What can hang from each mark:
W: U
V: B K
B: U V Z
Z: B E K W
U: B E W
K: V Z
E: U Z

Every row comes from one small tree of marks. The marks that hang from a mark follow it in brackets, in alphabetical order. Every link used is in the known rows. Which tree was each row made from?
Known rows:
W(U(B(V))): |   2.8 |  -0.3 | -23.1 |  16.4 |   7.3 |  41.9 | -20.0 |  -2.7 |  -6.7 |  25.4 | -20.7 |  -2.5 |  15.0 | -38.3 |   8.4 |  17.1 |  -0.1 |   0.3 |  -3.6 |  -0.8 |   3.4 |
Z(W): |   0.7 |   5.2 |  11.8 |   0.0 |   8.9 |  -2.4 | -19.2 |  -7.7 |   1.3 |  18.7 |  -5.0 |  -4.5 | -26.9 | -16.1 |   0.2 |  -4.6 | -24.6 |  10.1 |  -0.5 |  -6.5 |   2.0 |
V(B(U) K(Z(W))): |  -2.6 |   4.0 |  32.6 | -27.6 |   1.1 | -45.2 |   3.1 |   0.0 |  15.3 | -11.6 |   0.3 | -15.4 |  11.9 | -15.3 |  15.8 | -16.6 |  -8.4 |   3.4 |  14.4 |   3.5 |  11.4 |
B(V Z(E K W)): |   0.9 | -17.7 |  -3.4 |  14.4 |  18.9 | -11.2 |  -5.0 |  -2.1 | -13.4 |  -9.4 |  11.8 |  -7.2 |  20.5 | -14.9 |   0.5 | -29.5 |  -3.5 | -33.8 |  -7.4 | -19.0 |   9.6 |
U(B(Z(K)) E W): |  -0.3 |  -1.9 | -15.3 |  34.0 |  -5.7 |  37.8 |   9.8 |   1.4 | -19.3 | -14.6 |  -5.4 |  16.0 |  46.9 | -12.9 |  -4.1 |  35.5 |   6.8 |  17.7 |  -1.4 |  27.8 |  -1.2 |
U(E(Z(B)) W): |  -4.6 |  15.2 | -17.1 |   1.7 |  -4.4 |  16.2 |  21.7 | -10.8 |  -7.7 |   4.4 |  -7.2 |  17.2 |   5.9 |   9.6 |  -5.8 |  19.5 |  13.1 |  17.6 |   4.0 |  15.5 |  -6.5 |
W(U(E(Z))): |   1.2 |   3.5 | -22.8 |   6.3 |   2.8 |  12.7 |   6.7 |  -2.4 |  -1.8 |  19.1 |  -3.5 |   7.7 | -24.9 | -26.1 |  16.4 |   7.5 |   2.5 |  15.9 |  -5.0 |  -6.4 |  -3.1 |
K(V Z(E(U) W)): |  -0.4 | -12.7 |  22.8 | -22.2 | -21.7 |  -8.7 | -11.8 |  -4.5 |  19.4 |  11.8 |  16.5 |  -6.8 | -29.6 |  20.9 | -10.4 |  10.8 |   2.8 | -16.2 |   4.9 |  -7.0 |  -9.1 |
Z(E(U(B))): |   2.1 |  -0.7 | -18.3 |  -0.2 | -16.8 |  -4.4 | -11.8 |  -7.3 |   2.3 |  10.2 |  -4.2 |  -3.8 |  -2.4 |  22.2 |  -0.7 |   1.2 |  10.7 |   0.9 |   9.8 |   2.9 |  -7.4 |
B(U(E) V(K)): |  -2.7 | -14.8 |   8.3 |  -7.2 |  17.7 |   5.9 |  26.6 | -18.2 |  -6.7 | -14.2 |  -0.2 |  -7.3 |  36.5 |  -7.3 |  17.9 |  -8.6 |   7.8 |   2.4 |   5.3 |  11.2 |  14.7 |
Z(E K(V(B))): |   3.7 |   0.9 |  26.9 | -12.9 |  -7.3 | -32.7 | -15.6 | -19.0 |   5.9 | -13.7 |   5.2 |   4.4 | -29.7 |  19.1 | -10.4 | -18.1 |   8.8 | -11.2 |  -1.5 |  -8.0 |  -3.0 |
U(B(V(K(Z))) E W): |  -4.4 | -15.2 |  -8.7 |  12.6 |  -5.9 |  56.9 |  18.0 | -11.5 |  -7.3 |   6.3 | -11.1 |   5.9 |  53.3 |  -2.0 |  -7.1 |  36.6 |  22.1 |   2.5 |  10.5 |  20.2 |   4.6 |
B(Z(W)): |   0.3 |  -0.2 |   1.0 |   5.2 |   9.8 |  -1.1 |  -6.9 |   5.6 |  -7.2 |  -5.0 |   5.2 |  -2.8 |   7.1 | -32.8 |  11.0 |   1.0 | -17.3 |  12.7 |  -9.6 |  -1.4 |   2.5 |
Z(B(V(K)) E W): |  -4.4 |   3.1 |  -1.9 |  -8.9 |  18.2 |   0.1 | -15.8 |  -8.7 |  -3.6 |  25.8 |  -5.8 |  -5.1 | -32.6 |  44.8 | -25.7 | -22.8 |   9.8 | -34.0 |   1.8 | -23.8 |   6.0 |
V(B(U) K(Z(E))): |  -2.7 |   0.8 |  23.1 | -30.8 |  -8.0 | -48.2 |   3.0 | -11.1 |  12.8 | -17.2 |   2.7 | -12.3 |  19.0 |  -5.1 |  15.5 | -16.3 |  12.1 |  -2.7 |  17.9 |   5.4 |   9.1 |
E(U Z(B K(V) W)): |   3.9 |  10.6 |   5.0 | -13.2 | -13.1 | -33.4 |  15.5 |  39.3 |  14.3 |   2.8 |   8.2 |   2.6 | -48.3 |  40.2 |  -5.5 | -33.5 | -22.5 |  -2.7 |  -8.8 | -17.3 | -11.3 |
K(Z(B)): |  -2.3 |   6.9 |  -3.3 |   1.9 |  -6.0 |  12.4 | -10.3 |   4.0 |   3.3 |  11.4 |   1.0 |  -0.6 |  -3.5 | -15.4 |  -5.4 |   6.4 |  -1.6 |  -9.8 |   0.3 |   0.4 |  -1.5 |
K(Z(B(V))): |  -3.2 |  -1.0 |  -7.4 |   3.0 |   3.3 |  20.9 |  -3.2 |  -0.6 |   0.6 |   8.5 |   0.7 |  -4.6 |  17.9 | -18.8 |  -5.2 |   1.7 |   5.9 | -23.9 |   0.6 |  -3.5 |   2.5 |
K(Z(E W)): |  -2.2 |  -8.1 |   3.7 |  -3.9 |  -6.3 | -10.5 | -23.8 | -11.1 |   6.4 |  19.2 |   9.1 |  -8.0 | -18.6 | -11.1 |  -5.9 |  -3.1 |  -5.1 | -17.3 |   9.8 | -12.0 |   0.0 |
U(B E(Z(K W))): |   1.4 |  -6.5 | -17.0 |  18.1 |   3.8 |  12.0 |   5.2 |  16.6 |  -5.5 | -10.8 |   1.0 |  10.4 | -12.3 |  10.1 |  -6.0 |  -3.4 |  -8.1 |  24.7 |  -4.2 |  -6.2 |  -3.4 |
U(B E W): |  -2.3 |   3.7 | -14.5 |  20.8 |  -6.9 |  48.0 |   1.5 | -19.2 | -12.1 |   5.1 | -17.6 |  13.9 |  31.3 |  -3.1 |  -9.4 |  47.7 |  12.1 |  26.2 |   8.6 |  30.4 |  -3.7 |

Which tree is each row?
|  -1.0 |  -0.3 |  25.6 | -24.7 |  -9.3 | -25.4 |   8.8 |   2.2 |  17.8 |  -5.4 |   0.8 |  -7.5 |   3.3 | -15.8 |  13.8 | -14.1 |   5.8 |   4.4 |   6.3 |  -4.0 |   6.6 | => V(B K(Z))
|  -1.1 |   5.8 |  26.8 | -26.8 |   6.1 | -28.1 |  -8.3 | -21.4 |   3.1 | -36.5 |   5.2 |  -4.0 |  15.1 |   0.5 |   3.9 |  11.6 |  11.1 |  11.9 |  -1.3 |  11.8 |  -0.7 | => K(V(B(U Z(E W))))
|  -4.0 |  -3.5 | -12.5 |  -0.5 |  -0.3 |  -4.3 |  -7.8 |   0.3 |   7.2 |  23.5 |   6.9 | -12.2 |  -7.0 |  21.3 | -15.4 |  -9.1 |   9.6 | -45.8 |   9.9 | -16.4 |  -1.2 | => K(Z(B(V) E(U) W))
|  -0.6 | -11.8 |  15.2 | -20.0 | -20.0 |  -7.1 |  -2.5 |   2.7 |  10.0 |  16.0 |   7.5 |  -3.3 | -20.5 |  -1.0 |   6.2 | -13.9 |   0.8 |  -3.4 |   5.4 |  -8.8 |   4.0 | => V(K(Z(E)))
|   5.6 |   0.6 |  -8.6 |  15.6 |  -4.0 |  30.1 | -19.5 |  17.0 |  -6.4 |   6.9 |  -8.2 |   6.3 |  -0.1 | -34.4 |   7.7 |  20.6 |  -8.3 |  10.1 | -15.4 |   2.4 |  -1.3 | => W(U(B(Z(K(V)))))
|  -1.7 | -22.1 | -19.4 |  15.7 |  11.9 |  49.5 |  23.5 |   7.1 | -13.3 | -23.8 |   1.6 |   4.4 |  47.8 |  -2.5 |   5.6 |  17.5 |  24.6 |  13.7 |  -9.4 |   6.1 |   6.8 | => U(B(V(K) Z) E)
|  -1.8 |  -0.1 |   8.2 | -21.3 | -24.1 |   3.8 |  -5.3 |   0.6 |  15.3 |   6.8 |  12.3 |   0.9 | -23.8 |  36.3 | -17.5 |  15.0 |  21.1 | -21.9 |   1.2 |  -0.5 | -12.0 | => K(V Z(B E(U)))
|   3.5 |  -5.6 |  -1.8 |  11.8 |  -3.5 | -34.5 |  -2.2 |  14.9 |  -4.0 |  -2.9 |  15.1 |  -4.1 | -11.7 |   2.7 |   5.1 | -26.2 | -14.7 | -16.6 |  -3.8 | -12.2 |  -0.5 | => B(Z(E(U) K W))
|   4.7 |  -2.1 |  24.9 |  12.4 |   7.6 |   5.9 | -11.8 |   4.0 |   4.1 |  22.4 |   3.9 |   6.8 | -65.6 |  -3.1 |  -8.7 |  -0.6 | -24.1 |  -6.0 | -13.2 | -16.3 |  -0.2 | => Z(K(V) W(U(E)))
|   2.5 |   6.1 |  -0.3 |  -0.1 |  -1.7 | -48.3 |   6.7 |  -2.3 |   2.3 | -27.1 |   6.4 |  -4.7 |  18.2 |  -6.8 |  13.2 | -21.5 |  11.7 |  -8.3 |   1.4 |  -2.3 |  -0.1 | => V(B(Z(E(U) K)))
|   5.1 |  -1.8 | -10.8 |  17.2 | -10.0 |  -3.9 |   3.0 |  29.9 |   0.7 |  -2.3 |   0.8 |  -4.7 |  12.0 |  -2.7 |   8.6 |  -4.6 | -18.7 |   6.4 |  -3.4 |   3.6 |  -3.7 | => E(U(B(Z(K W))))
|  -3.1 |   9.6 |  -3.5 |   5.6 |  27.2 |  16.5 | -13.2 |  -4.7 |  -5.5 |  19.0 | -10.5 |  -5.1 | -11.6 |   7.8 | -18.1 |  -8.5 |  -7.7 | -19.3 |  -3.9 | -12.6 |   5.0 | => Z(B(V) W)
|   4.2 | -10.0 | -14.5 |  18.1 |  -1.3 |   4.7 |   8.9 |  24.2 |  -1.4 |  -5.1 |   0.1 |  -8.8 |  34.0 |  -6.0 |   8.9 |  -9.1 | -11.1 |  -7.6 |  -3.7 |  -0.6 |   0.4 | => E(U(B(V Z(K W))))
|   4.3 |   9.1 |  12.3 | -20.6 | -30.5 | -41.8 |  28.1 |  15.3 |  16.1 | -10.0 |   0.9 |   5.0 |   4.4 |   9.6 |  12.7 | -16.6 |  -7.8 |   8.1 |   3.6 |   7.5 | -11.5 | => E(U(W) Z(K(V(B))))
|  -2.6 |   7.1 | -20.2 |   0.2 |   6.5 |   8.8 |  19.9 |  -0.3 |  -3.8 |  -7.3 |   2.9 |  12.7 | -18.0 |  13.1 |  -0.7 |  -0.2 |  12.8 |  19.6 |  -5.5 |  -2.1 |  -5.7 | => U(E(Z(B)))
|  -1.3 |  -2.9 |  -9.1 |  -0.8 |   7.7 |  -0.1 |  15.1 |  -3.6 |  -0.2 |  -2.8 |   6.8 |   6.3 | -23.9 |   1.1 |   5.4 |  -4.0 |  -2.9 |  24.0 |  -2.3 |  -7.9 |  -3.3 | => U(E(Z(W)))
|   2.1 |  14.9 |  11.2 |   4.8 |   5.3 |  -8.2 | -37.3 |   4.1 |  -0.1 |  33.9 |  -2.4 |   7.1 | -84.9 |  39.4 | -33.7 | -11.9 |  -8.8 | -36.2 |  -9.2 | -25.8 |  -3.9 | => Z(B E K(V) W(U))
|  -2.9 |  12.8 |  -8.0 |   0.3 |  21.3 |   9.4 |  -3.7 | -13.2 | -11.1 |  -5.3 | -11.8 |  -5.2 |  30.6 |  -5.5 |  -0.7 |  -3.7 |   2.1 | -12.2 |   1.4 |  10.9 |   6.9 | => Z(B(U V))
|   3.7 |  -1.0 | -19.5 |   9.3 | -14.8 |   8.0 |   6.1 |  20.4 |   0.5 |  -5.7 |  -1.8 |  -3.8 |  29.0 |  -7.4 |  15.4 |  10.5 |  -3.2 |  17.9 |  -2.1 |  13.0 |  -5.5 | => E(U(B(Z)))
|  -1.4 |   6.8 |  26.9 | -29.3 |   7.4 | -23.2 |   8.0 | -17.9 |   9.3 | -33.9 |   3.1 |   0.7 |   0.2 |   6.1 |   4.8 |   9.3 |   8.0 |  26.4 |   0.0 |  10.3 |  -3.4 | => K(V(B(U(E(Z(W))))))
|   1.2 | -12.3 |  -4.3 |  -0.1 |   2.0 |  35.8 |  -4.2 |   2.3 |  -4.0 |   2.5 | -14.3 |  -3.3 |  29.3 |  -8.0 |   2.7 |   2.5 |   1.7 |  10.0 |  -2.4 |   2.2 |   7.0 | => U(B(V(K)))
|   1.9 |   7.5 | -10.2 |   5.3 |   1.7 |  14.4 |   6.6 |   8.0 |  -0.3 |  14.0 |  -0.8 |  14.2 | -44.5 |  -1.1 |   1.2 |   4.8 |   2.8 |   4.3 | -13.9 | -10.4 |  -5.5 | => W(U(E(Z(B K(V)))))
|  -1.0 |  11.7 |  29.1 | -24.2 |  -2.0 | -14.4 |   3.9 | -21.6 |   1.4 | -37.5 |  -2.5 |   0.9 |  42.7 | -19.0 |  10.9 |  27.5 |   9.8 |  21.5 |  -0.6 |  29.9 |  -1.1 | => K(V(B(U(W) Z)))
|   0.4 |  -3.7 |   6.4 |  20.4 |  20.2 | -22.6 |  10.2 |   5.4 | -15.7 | -31.1 |  14.1 |  -1.1 |  20.3 | -24.1 |  14.3 |  -8.9 | -22.2 |   6.5 |  -4.5 |  10.1 |   8.4 | => B(U(E) Z(K W))
|  -0.6 |  16.2 |   9.1 |  21.0 |  23.2 | -17.3 |  -6.9 |   6.9 |  -9.3 |   1.2 |  -0.6 |   2.5 | -34.2 |  17.9 | -16.8 | -20.3 | -26.9 | -11.8 |  -0.8 |  -1.7 |   5.0 | => Z(B(U(E)) K W)
|  -2.5 |   2.8 | -25.1 |   9.8 | -11.8 |  33.6 |  12.9 |  -7.0 |  -9.7 |  -4.2 | -13.1 |  15.8 |  32.1 |  -0.1 |  -2.7 |  35.5 |  12.7 |  34.6 |   7.0 |  24.3 |  -7.4 | => U(B E(Z) W)
|   0.4 |  -9.5 |  -5.5 |  -6.0 |  -4.1 |  -8.0 | -10.4 |   0.9 |   5.8 |  22.9 |  -3.5 | -12.3 | -15.0 |  37.5 |  -7.8 | -14.5 |   1.1 | -16.0 |  10.2 | -14.0 |   0.2 | => Z(E(U(B(V(K)))) W)
